Each row was made from one walk, in order. Every step used is in the known rows, and no mark comes twice. Write each row's walk.
In the rows, 128 means zero.
Known rows:
S/D/Z/F/G: [166 172 101 146 133 107 115 127 151 101 113 150 105 109 139]
A/G/D/S: [114  63 161  58 100 132 154 135 132 165 181 120 153 120 129]
F/S/D/G/A: [122 116  99 168 174 141  92 116 123 127 100  98  76 169 154]
S/F/G: [138 189 154 139 130 113 173 110 149 101 109 174 132 101  99]
S/F/G/D/Z: [103  77 163 145 133 101 115 108 174 143 178 147 152 176  93]
S/D/Z/F/G/A: [176 160  77 148 144 135 115 121 121 116  94 136  47 119 168]
A/G/D/Z/F: [138  83 100  97 100 115 103 136 127 155 100 102 156 125 133]
D/S/F/G: [116 189 166 131 117  95 170 129 157  98 138 163 114  99 118]
D/G: [144 125 112 150 138  84  91  77 143 112 129 120 163 180 125]
Z/F/G/A: [184 172  71 123 122 138 146 107 116 120  80 156  69 105 174]
Z/D: [181 145  95 105 152 196 116 113  57 129 135 140 152 127 120]
F/S: [ 93 121 165 173  90 125 127 149 120 131 149 140 185 135 105]
A/G: [183 130 145  85  75 123 147 113  86 136  97 143 188  89 103]
D/S: [128 125 150 137  91 104 127 136 109 115 195 119 147 133 135]
A/G/D: [142  46 144  52 122 166 163 108 127 183 133 138 182 119  99]

Which walk is each row?
[ 83 127 133 179  76  94  91 173 129 125 119 113 169 137 132] | D/Z/F/S
[143 122 107 158 188 123  88  97 139 112 124  94 123 167 120] | S/D/G
[172 131  59 120 168 155  86  85  87 128  97 120  88 173 165] | Z/D/G/A
[ 74 101 176  80 123 129 169 154 132 147 127  98 135 104 100] | A/G/D/S/F
[ 78  86 142 122  77 111 110 172 142 156 103 115 175 125 129] | A/G/D/Z/F/S
[168 174 106 141 100  82 117 115 153 102 115 167 131 116 142] | D/Z/F/G
[128 200 145 107 137 128 164 132 136 104 128 165 105  96 125] | Z/D/S/F/G
[111  98 130  79 125 128 160 137 167 146 179 136 113 119 156] | Z/F/G/D/S
[105 122 153 177 159 176 124 161 110 126 143 106 133 121 101] | F/S/D
[ 63 100 169 114 143 136 160 150 136 139 155  93 126 127 103] | G/D/S/F
[ 99 165 141 114 142 151 140 158  85 114 127 101 117 111 116] | Z/D/S/F
[129  64 153 144 123 100 105  96 170 147 205 162 162 184 105] | F/G/D/Z
[123 129  72 156 171 142  92 130 124 126  66  84  61 152 171] | Z/F/S/D/G/A
[137 174 126 132 125 122 159 122 127 113 114 151  61 114 152] | D/S/F/G/A
[103 139 120 163 159 177 123 181 109 124 101  90 115  97 124] | Z/F/S/D
